Each row was made from one path, in order. Every step used is in the known rows, and no mark comes twice. Write each row's path.
Known rows
mabom, figoba: [-11.7 -17.0  -9.4  14.4 -40.6   5.7  16.1   0.5 -11.8   2.1  -8.2   3.6
   5.1  -0.1  -1.6  17.7  -6.8  -0.7 -13.7   6.2  -0.2  10.3  -3.3]
gosi, zabi, figoba, mabom, nupo: [ -6.2  -9.9  -7.8 -20.5 -23.2  14.2  28.3  -2.7 -13.6 -13.1  -8.4  16.3
 -19.7  -0.1   5.8   1.0  -6.6   4.0 -26.3  12.2 -10.3   1.3  -1.6]
gosi, zabi, figoba, mabom: [ -5.6  -8.6  -3.8 -29.2 -25.1   8.5  35.9  -3.8  -3.5   1.7 -10.9  23.1
 -24.6   5.8   8.1  -6.4 -14.1   1.4 -33.9   7.9  -9.7  -4.5   1.6]
figoba, mabom, rotem, zozur: [ -2.6  -9.1  -3.5   7.8 -52.2  47.7 -23.4  -0.4 -13.1  -1.6  -8.9   1.9
   9.8  27.7   0.6  24.5 -27.6  -4.1 -32.3  18.4   1.4 -13.7  -4.8]
rotem, zozur, nupo, mabom: [ -2.3   0.1  -5.6   6.6  -9.0  15.9 -25.2   2.8 -20.3  -3.9  66.7   2.2
 -36.9  16.5  -4.8  -9.2  -7.1   2.0 -15.0   1.7  -8.9 -23.6   4.1]
zabi, figoba, mabom: [  5.4 -14.3   1.4 -16.4 -35.1  23.4  22.0  -1.5  -8.7  -4.4 -19.1  10.1
 -31.1  11.3   1.2  19.1 -12.2  -8.4 -26.7  12.0   1.2  18.7  -0.8]
nupo, mabom: [ -1.4  -7.1   6.4 -14.9  -6.0  -3.5  -2.8   1.8  -3.3 -14.5   9.1  -4.4
 -12.9   2.4  -1.3   9.7   2.3  10.7 -25.9  -1.6  -5.5  -3.8   3.0]
figoba, mabom, rotem, fidi: [-11.3  -2.1   5.2   4.6 -65.6  24.8  -4.4  -1.4   5.6   1.8 -25.2  12.8
  35.8  22.3   1.0  34.5 -23.7 -14.8 -39.2  10.2   7.3 -22.2  -3.1]
figoba, mabom, rotem: [ -6.7 -16.7   2.5  -2.4 -52.2  34.2  -4.6   0.3  -4.7   0.1 -38.5   2.7
  26.9  19.2  -1.6  30.6 -27.2  -4.6 -35.5  16.5  -1.1  -7.8  -4.3]
gosi, zabi: [-10.7   4.2  -4.5 -14.7   6.5 -14.2  16.1  -2.4   4.2   4.6   5.3  14.0
   3.9  -3.8   7.1 -24.0  -3.2   8.7  -9.9  -3.2 -10.7 -21.4   2.5]
mabom, rotem, zozur, nupo, zabi, gosi: [  0.3  14.6  -7.1  17.2 -70.4  25.1 -20.1   2.1 -12.7  -2.9  49.7   4.9
  16.1  32.0   2.7 -23.9 -21.4 -21.6 -41.0  10.4  -4.6 -11.7   1.9]
gosi, zabi, rotem, zozur: [  7.4  17.7  -4.0  -7.2  -0.6  18.2  -4.0  -6.2   3.8   3.9  34.8  21.8
 -23.9  11.6   4.0 -38.1   9.5  12.5 -25.3   1.5 -15.9 -21.0   1.6]
zozur, nupo, mabom, rotem, fidi, zabi: [-15.7   7.5  10.8  12.2 -38.7   0.7   0.2   2.0   5.1  19.3  31.3  10.0
  12.7  17.9  -4.2   7.8 -12.8  -9.9 -38.0  -3.8  -3.6 -21.0   5.6]
dobe, mabom, rotem, zozur: [  2.4   7.1 -12.0  28.3 -47.6  19.5 -16.4  -2.8   3.4   3.0   3.1 -32.8
  45.2  11.4   1.8 -15.7  -7.7 -12.9 -16.4  13.1 -12.5  12.4  -3.1]
rotem, fidi: [ -5.3  18.7   3.2   8.3 -15.4 -11.0   0.1  -1.9  12.4   2.2  17.7  12.6
   9.8   4.2   2.8   5.9   4.2 -12.8  -4.9  -7.7  10.4 -18.6   1.6]
rotem, zozur, nupo, zabi: [ -9.4   5.6  -4.6   5.0 -27.6  29.4 -25.5   0.5 -18.3   1.8  64.2   0.9
 -15.4  19.4  -0.7 -33.9 -15.8  -9.0  -9.9   0.0  -7.1 -26.2   4.1]
zozur, nupo: [ -6.8  -3.8  -4.2   7.2  -4.4   0.6   0.5   2.3  -8.2  11.3  24.6   6.6
  -4.9   4.1  -7.5  -9.5  -9.5  -9.0   1.4   0.3  -8.7 -13.9   2.5]
figoba, mabom, nupo, zabi, rotem, fidi: [ -9.6  -0.1   8.0 -19.4 -61.7  53.0 -13.9  -3.0  -0.7 -23.1   4.4  11.1
  12.6  19.7  -2.3   8.8   1.8  -0.3 -41.6   7.4   0.9 -15.6  -2.0]
zozur, nupo, mabom, rotem, fidi: [-10.3   3.0   6.2  13.7 -46.2  -5.4  -5.9   2.1  -3.9  -0.4  25.7   7.2
  16.7  14.4  -6.9  13.6 -13.9 -17.8 -41.0   0.9  -9.3 -31.2   3.5]
zabi, rotem, zozur: [ 20.4  14.7   0.9   8.1  -9.0  35.8 -22.9  -4.2  -0.3  -1.0  32.7   8.2
 -30.2  17.6  -3.5 -15.8  14.3   4.0 -17.0   4.9  -5.6   0.9  -0.9]
figoba, mabom: [ -8.4 -17.0   0.3 -18.4 -25.0  28.8  -0.3   0.8  -3.0  -0.4 -17.6   8.4
  -2.2  13.6  -1.1  18.0 -15.6   5.3 -17.1   8.4   2.9  -8.0  -1.4]
fidi, rotem, zozur, nupo: [  7.3  17.0  -0.6  11.5   1.3  16.1  -9.5  -1.0 -11.1   5.7  56.4  10.4
 -31.6  25.0 -10.2 -23.9  13.1   1.9   4.5   3.7  -7.7 -22.0   4.8]
zabi, fidi, rotem, zozur, nupo: [  7.8  13.7  -2.3  10.5  19.0   6.7   0.5  -1.2  -2.5   8.4  41.5  16.4
 -22.4  23.1  -7.6 -14.6  31.5   3.9 -11.5   6.9   0.3  -2.9   6.5]
figoba, mabom, rotem, fidi, zabi: [-16.1   2.6   9.7   3.6 -58.4  30.9   1.9  -1.4  14.3  21.2 -19.2  16.2
  30.6  25.7   3.5  28.8 -22.8  -7.8 -36.5   5.7  13.2 -11.9  -1.1]
nupo, mabom, rotem, zozur: [  4.1   0.4   3.4  11.8 -35.3  16.8 -25.9   0.8 -13.5 -16.4  18.2 -10.9
  -1.6  17.2   0.4  14.5  -9.4   1.4 -40.0   8.6  -6.8 -10.3  -0.4]
zabi, figoba, mabom, nupo, zozur: [ 11.5 -15.4  -1.5   7.7 -43.6  44.8   5.0  -1.9 -33.3 -30.9   7.9  -0.2
 -24.9   9.1  -6.4  24.8   4.1  -4.8 -25.6  16.5   1.0  20.9  -4.6]
mabom, nupo, zozur: [  7.0  -1.2  -3.7  28.4 -10.0  26.4 -20.3  -0.4 -30.6 -33.8  32.9 -12.6
   8.1  -2.0  -9.2   7.5  19.7   5.0   1.7   5.3  -0.3   3.1  -4.6]

Which path is each row?
[ -6.4   5.4  -1.4  22.0 -55.8  31.5 -28.0  -0.2 -18.7   2.3  33.7  -6.2
  18.3  24.2  -1.2 -17.1 -27.0 -19.0 -28.5   9.3 -11.0 -23.1   0.5] : mabom, rotem, zozur, nupo, zabi
[  6.7   8.4   2.4  -0.8  13.8   3.5  -2.1   0.3  -5.0  -2.1  48.8  13.2
 -31.2  24.9  -8.7  -7.0  32.9  11.7 -30.1   5.9  -3.7  -6.0   8.5] : zabi, fidi, rotem, zozur, nupo, mabom
[ -0.2  16.6   4.6  -0.9 -21.6  26.5 -12.1  -2.0 -11.6   1.2  60.6   5.4
 -23.3  29.2  -6.6 -38.3   7.8   0.2  -8.9   1.6 -10.2 -27.6   7.4] : fidi, rotem, zozur, nupo, zabi
[-10.3 -15.8   5.6  -9.3 -82.5  35.9  11.0  -0.3 -17.6   1.7  -2.9   4.1
   4.2  23.4  -2.9  -3.0 -35.6 -26.2 -51.5  13.7 -13.9  -6.0   2.2] : zozur, nupo, zabi, figoba, mabom, rotem
[  1.2  18.1  -0.7  -7.6  -8.6  -2.0  17.1   2.8  19.9  20.5  26.5  17.6
  -7.9  13.9   8.7 -16.3   7.9   7.4  -9.8  -4.7  15.9  28.5   4.7] : fidi, zabi, gosi
[ -6.7  12.6   9.5  -5.5 -35.0  14.7  25.2  -3.3  16.2  22.6   9.8  24.8
 -21.2  16.7   7.3  13.3  -4.5 -10.2 -21.9  -3.5  18.7   8.9   3.2] : rotem, fidi, zabi, figoba, mabom
[  0.3  12.7  16.9   7.3 -48.3  -2.8  14.7  -1.8   9.7   4.2   5.3   5.1
  -2.2  13.5   5.1  21.4  -2.6 -12.2 -52.9  -0.9   4.3   9.3   3.7] : nupo, mabom, rotem, fidi, zabi, figoba
[-10.5 -12.6 -11.8  17.2 -39.1  19.9 -14.0   3.2 -29.1  -2.2  60.4   4.3
 -32.8  16.1  -6.1   4.0 -11.8   1.6 -24.8   5.9  -9.1 -15.8   1.6] : rotem, zozur, nupo, mabom, figoba
[-11.0  -8.2  -4.9 -27.9 -58.8  40.3  -5.5   3.3 -10.1 -29.9   7.2   6.4
  11.1  19.0   3.5   4.2  -7.8   4.6 -34.5  12.1   5.8   4.4  -1.3] : figoba, mabom, nupo, zabi, gosi
[-12.5  -1.8  -7.8  -2.8 -40.3  18.1  -5.9  -1.4   0.3 -20.6   3.0 -39.1
  48.3  -5.5   0.6 -28.1   7.0  -1.1  -8.0   5.4 -14.8  19.5  -1.0] : dobe, mabom, nupo, zabi
[  6.0  17.0   3.5  11.4   1.2  39.7 -11.9  -2.2   6.2  33.1  55.2  17.4
 -34.9  23.0  -4.7 -29.4   7.9   7.9  -9.6  -1.5  -3.4   4.4   3.8] : fidi, zabi, rotem, zozur, nupo
[  3.5  10.1   1.6 -17.4  -1.0   4.6  14.8  -5.7  12.1   5.5   5.6  22.4
  -6.9   2.9   2.1 -30.8  10.8  10.8 -30.2  -0.7 -18.4 -14.4   2.2] : gosi, zabi, rotem
[ -5.4  11.2  -2.0 -15.2  18.1  -9.8  14.8  -2.0  -1.5   3.2  52.2  26.3
 -25.8  18.8  -1.5 -31.2  26.0  19.2 -39.5   2.0 -15.1 -28.2  10.5] : gosi, zabi, fidi, rotem, zozur, nupo, mabom
[-12.0 -22.5  -1.7  -2.8 -43.0   1.1  11.9   2.3 -14.2 -12.3   2.2  -1.5
  -9.0   2.1  -2.6  26.9  -2.6  10.3 -38.1   4.1  -5.6   4.5   0.2] : nupo, mabom, figoba
[ -4.1  16.2  -7.0  -5.2  21.3  -8.1  17.5  -3.3   1.3  13.6  45.5  28.9
 -15.6  17.2  -0.3 -38.7  24.5  11.3 -20.0   3.3 -11.4 -25.2   8.4] : gosi, zabi, fidi, rotem, zozur, nupo
[ -2.9  -7.7   2.7  -8.4 -18.3  34.4  19.6  -0.4  -5.5   8.3  -6.0   6.5
 -27.3   8.2   2.6  15.6  -2.4   6.1 -10.4   8.8   8.5  36.4  -1.3] : fidi, zabi, figoba, mabom, nupo
[-13.2 -16.0 -16.4  14.1 -57.9   4.2  20.6  -1.4   2.4   5.8 -12.8 -22.9
  37.2  -3.8  -1.2  -4.1  -1.8  -3.5 -16.0   8.4 -11.6  27.8  -2.6] : dobe, mabom, figoba
[ -5.2 -13.2   8.5 -32.7 -61.8  34.3  15.6  -2.6  -9.1 -10.7 -10.5   2.4
 -17.6  16.2   5.5  -2.6 -19.6 -10.2 -43.2   7.4  -2.2   9.2   2.4] : nupo, zabi, figoba, mabom
[ 12.7  16.4   1.2   4.9  21.4   5.8  -0.2  -2.8   3.2   0.2  24.6  11.2
 -18.6  19.1  -2.3  -8.5  37.8  11.1 -12.4   6.8   6.5   7.2   4.6] : zabi, fidi, rotem, zozur
[-17.8 -18.1   0.5 -23.9 -43.9  47.5 -11.8   1.0 -16.1 -25.7  -8.4  -4.2
  14.2  11.1  -0.3  11.2 -12.7   7.1 -22.4  10.8  -0.9  -7.0  -2.9] : figoba, mabom, nupo, zabi
[ -2.2  15.8 -10.2  -0.1 -41.2  21.7 -18.8   2.6 -12.6  -3.1  78.8  11.3
 -18.4  27.3   3.3 -39.6 -10.5 -11.4 -21.2   1.3  -1.0 -13.8   5.7] : rotem, zozur, nupo, zabi, gosi
[ -3.2  11.7   1.2 -19.2  25.4 -21.5  33.4  -4.4  14.8   7.4   1.0  24.6
   2.9   6.0   3.2 -23.9  32.0  17.6 -25.1   1.4  -7.5 -10.0   7.0] : gosi, zabi, fidi, rotem
[ -7.2 -12.0  -6.1  13.7 -55.7  48.7 -22.9   1.3 -19.1   6.6   8.4   6.6
   7.9  31.3  -4.9  16.5 -34.8 -10.6 -30.1  18.8  -4.8 -23.8  -3.0] : figoba, mabom, rotem, zozur, nupo
[  8.4   8.8   6.2  -5.1  21.5  -8.9  18.8  -2.2  11.6   1.8  -5.8  11.2
  -1.8  10.9  -4.5  -1.1  38.7   9.5 -16.0   4.7   3.7  12.7   5.0] : zabi, fidi, rotem
[ -7.6   4.4  -5.1   4.5 -15.8  22.8 -19.9   0.2 -13.0   3.9  57.4   6.0
 -11.3  19.8   0.3 -29.7  -2.0  -7.3 -20.9   2.7  -2.2 -13.6   5.5] : rotem, zozur, nupo, zabi, fidi
[  0.8   6.0  -3.8   5.9 -36.5  27.4 -10.3  -1.2 -22.7   0.2  62.0   2.0
 -36.9  18.5   1.0 -32.5 -14.5 -18.5 -17.7   3.3  -8.0  -7.0   4.5] : rotem, zozur, nupo, zabi, figoba
